Each row comes from the steps of one path. Every step used is in the known rows, and no mark comes twice. Write the path behind each row, first mark first.
In the rows, 128 means zero.
Known rows:
g > c > m > e > k: [127 101 135 117 129  91 176 164 152  77 166 127 108 170 111 158 129 162
 119 135  92 106 134 160 143 144 128 142 143 149]
k > v: [150 122 120 109 132 119 110 134 128 170 121 101 133 124 127 114 130 146
 112 112 153 114 112 139 111 123 100  94 115 123]
j > v > k > e > m: [104 127 108  93  92  97 212 132 116 130  88 138 112  71  91  68 153 136
 130 105  98 111  90  99 110 112 126 128 181 121]
x > j > v > k: [153  97 136 100  62 137 168 111 102 145 117 152 120  99 136 103 122 155
 121 119 171  95 105  67  88 136 120 117 170  88]
v > c: [152 118 122 143 144  88 122 122 141 150 128 141 135 138 110 119  99 112
 105 132 134  75 129 159 113 154  95 122  90 127]
k > v > c > m > e: [180 107 136 165 124  79  88 156 157 146 177  84 163 178 120 105 112 162
 116 128  72 105 117 154 120 151 103  85  94 143]
p > e > k > v > c > g: [166 119  93 148 131  87 155 112  92 120 133  88 152 126 115 163 125 143
 134 134 179  89 137 188 157 173  95  56  65 127]
h > e > k > v > c > m: [130  65 117 156 192 151  57 137 127 115 116  90 149 179 135 175 101 172
 124 137  93 101 114 181 139 137 100  92 102 149]
m > e > k > v > c > g: [170 100 130 160 144  92 104 124  93 109 177  83 150 132 112 161 119 168
 130 125 173  99 133 198 150 160 101  53  75 118]
c > m > e > k: [131 113 131 127 125  81 134 139 152  76 167 131 130 172 118 151 138 172
 116 136  85 129 114 166 142 132 127 129 126 151]
c > m > e: [146 117 135 127 102  70 135 144 167 123 171 130 142 173 114 100 131 161
 112 131  77 133  98 145 117 133 120 131 110 147]
e > h: [125 147 122 124  98  90 123 131 146 122 110 171 140 132 123 131 138 122
 106 131 145 109 103 108 149 116  99 134 104 125]
g > c > m > e: [144 104 137 116 107  80 175 170 170 128 171 126 119 170 109 106 123 151
 116 128  86 110 117 138 119 144 123 146 128 144]
x > j > v > k > e: [115  80 108 105  65 109 208 116 114 131  87 159 121  86 126 104 133 147
 123 119 164  96 113  69  86 117 129 124 164  86]
g > c > v > k > e: [ 85 104 103  74 110 116 252 129 149 151  81 145  95 159  81 129 120 107
 131 113 143  96 111 105 110 130 125 165 132 125]
k > v > c: [169 118 122 144 150 106  94 135 129 171 125 100 144 134 121 119 106 129
 110 121 143  81 130 156 112 148  91  84  94 123]
y > e > m: [ 92 148 118  93 134  94 200 127 127 162 121 124 108 107 115  61 131  84
 111 120  91 133 127 120 118 132 119 137 110 134]
p > e: [137 143 104 105  85  67 185 122 145 147 137 139 125 125 109 102 130 126
 107 129 138 100 105 140 119 148 109 131 104 135]
e > k > v > c > m: [159 105 113 154 180 115  90 137 136 113 115  96 153 178 132 171 119 151
 123 136  92 103 143 172 143 148  98  83 107 148]
y > e: [103 138 118 102 116 105 187 122 132 154 124 144 122 118 115 117 116  66
 104 127 137 108 126 127 106 136 113 138 106 130]
j > x > y > e: [102 153 104  85  83 104 206  93 134 154 153 141 136 167 116 105 110  78
 105 128 166  67 112 165 124 140  80 156  63 155]
c > g: [141 111 112 112 128 101 157 102 119 148 125 137 140 122 112 115 133 136
 130 120 180 129 106 164 126 133 101 102  73 117]
x > y: [134 116 112  88 111 104 146 108 143 154 124 147 130 155 120 104 118 151
 104 124 151  83 103 176 157 149 111 150 112 153]
y > e > p: [ 97 123 117  90 110  87 186 122 131 148 112 150 112 132 129  74 150  48
 104 106 134 105 132 148  80 121 122 132 117 138]
m > e > k: [124 119 138 118 119  82 138 130 126  87 173 135 111 129 111 155 129 159
 104 128 142 106 117 169 134 132 122 130 129 134]
c > v: [120 115 115 100 119  95 171 110 165 154 115 145 123 178 111 116 117 121
 116 113 149 104 109 143 119 125  90 153  87 130]
e > m: [122 136 122 101 144  90 152 126 139 156 122 123 110 117 117  61 141 146
 112 116 100 132 111 135 124 121 112 130 116 132]
p > e > k: [123 139 100 105 107  76 186 117 127  98 130 140 112 124 112 157 135 137
 107 137 146  96 123 159 145 150 115 130 119 141]
c > v > k > e: [ 87 115 100  86 103 107 211 103 148 148  84 152 119 160  90 122 129 117
 129 114 136 117  93 111 111 116 122 151 115 127]
c > m: [138 117 117 116 133  98 138 129 166 140 119 140 143 168 124 111 131 142
 118 128  88 131 109 141 117 125 110 131 108 145]
p > e > k > v > c: [158 131 103 142 130  84 139 133 116 119 132  95 135 130 118 161 117 136
 111 134 143  69 142 169 145 168  99  84 101 136]

Which path is each row?
[ 94 111 105  82 108  92 181 115 122 137  83 158 107 124 108  78 169 105
 117 102 130 118  99 134  80 107 144 123 151 130] => v > k > e > p
[125 131 126  80 101 137 170  96 134 164 116 145 117 173 101 119 117 128
 128 112 141 117  84 111 113 137 113 144 118 127] => c > v > k
[174  94 138 151 119  63  89 156 155 139 166  93 153 191 134  63 145 143
 116 110  71 102 122 176  94 138 111  80 106 149] => k > v > c > m > e > p
[128 167 107 123  53  57 169 133 148 118 123 165 141 129 116 122 142 118
 103 137 139 101  97 102 159 137 102 134  95 134] => p > e > h
[ 89 135 107  85 132 100 192 119 122 151  91 131 104 100  94  70 151 140
 122 114  87 144  94 103 117 117 142 127 143 126] => v > k > e > m
[ 92  96 126 102 159 125 122 127 127 158 122 118 104 121 120  65 123 165
 113 121 102 131  84 144 120 111 111 139 109 132] => h > e > m
[125 154 105  98 103  58 199 127 142 153 134 118 109 112 109  50 145 140
 112 123  95 123 107 129 134 142 114 130 108 140] => p > e > m
[150 106 133 161 141  70 115 138 151  77 173 130 142 180 111 160 111 153
 114 143  72  96 134 182 144 156 115 122 103 152] => v > c > m > e > k
[124 120 108 120 146 127 146 120 105 131 120 105 140 155 127 163  97  99
 105 132 149  53 156 192 177 181 109 110 105 156] => x > y > e > k > v > c
[ 96 138 105  73  77  85 207  94 136 147 142 148 125 181 131  63 143  59
 104 108 165  61 118 186  99 126  87 150  74 163] => j > x > y > e > p
[104 130 110  82 101 110 193 110 133 158 123 148 131 146 119 104 109  89
 100 127 143  84 120 160 152 157 119 159 107 154] => x > y > e
[132 139 108  92  96  98 161  93 145 147 153 141 138 176 117 105 116 139
 107 123 174  64  96 180 130 131  71 147  69 153] => j > x > y
[ 80 101  99  72 100  88 210 102 149 141  74 159 108 174 101  79 164  98
 127  97 134 114  97 131  85 102 129 144 126 132] => c > v > k > e > p
[154 113 119 142 175 118  92 130 112 123 119 100 132 136 124 174 112 139
 112 127 149  77 147 175 136 151  96  82 110 128] => e > k > v > c
[146 112 132 130 129 100 103 151 137  96 166  89 140 167 130 153 143 189
 120 125  93 136 116 160 143 127 121  92 131 146] => c > m > e > k > v
[ 75 125 100  77 122  96 222 105 145 159  84 130 103 148  90  67 144 133
 135 108  90 142  93 104 125 112 127 148 120 128] => c > v > k > e > m
[137 106 119 108 139 106 179 154 167 143 115 137 119 168 117 118 124 131
 120 128  98 110 127 135 119 140 114 144 126 143] => g > c > m
[ 99 116 112  71  95  91 193 110 134 151 113 156 120 161 132  64 144  68
 101 109 140  79 126 182 126 143 126 151 119 163] => x > y > e > p
[ 79 139 101 104  72  98 193 112 153 122  72 178 135 165  98 138 142 110
 126 121 135 118  83  76 148 106 115 153 107 124] => c > v > k > e > h
[146  80 125 121  83  98 168 123 134 137 119 150 126 102 147  97 122 151
 111 121 178  83 132 101  92 123  97 125 136  93] => x > j > v
[101 126 106  93 113 109 179 115 122 144  93 151 119 111  94 121 137 124
 119 122 130 122  92 112 104 121 138 129 140 123] => v > k > e
[134  62 113 151 187 153  77 110  80 124 123  87 147 134 126 179 102 167
 138 130 185  96 115 204 145 142  92  62  70 120] => h > e > k > v > c > g
[ 91  92  97 101 126  52 179 126 154 131  83 157 116 130 119  75 170 100
 105 105 138 105 125 166  85  93 120 130 117 133] => k > e > p
[174 109 117 154 156 107  90 142 154 162 121  96 165 175 128 118 113 140
 120 128  84 105 125 151 119 147  94  84  91 142] => k > v > c > m
[123 120 128  68 106 145 213 123 137 164 113 142  94 171  93 126 111 118
 130 112 150  95 103 103 111 149 115 156 138 126] => g > c > v > k
[169 109 123 150 108  86 143 135 139 131 126 148 142 110 105 118 101 106
 111 121 145  41 127 154 105 150  78 123 127 123] => j > v > c
[144  97 135 118 134 107 146 177 141  99 163  83 117 166 124 159 135 179
 122 124 101 113 135 153 142 140 124 105 148 144] => g > c > m > e > k > v
[167  73 126 155  99  89 150 124 136 137 124 147 139 112 140 102  96 134
 108 130 167  51 149 117  94 150  87 116 114  92] => x > j > v > c
[ 92 149 107 110  83 100 163 126 127 118  80 178 135 115 102 139 150 119
 116 129 129 122  85  75 142 108 130 129 131 119] => v > k > e > h
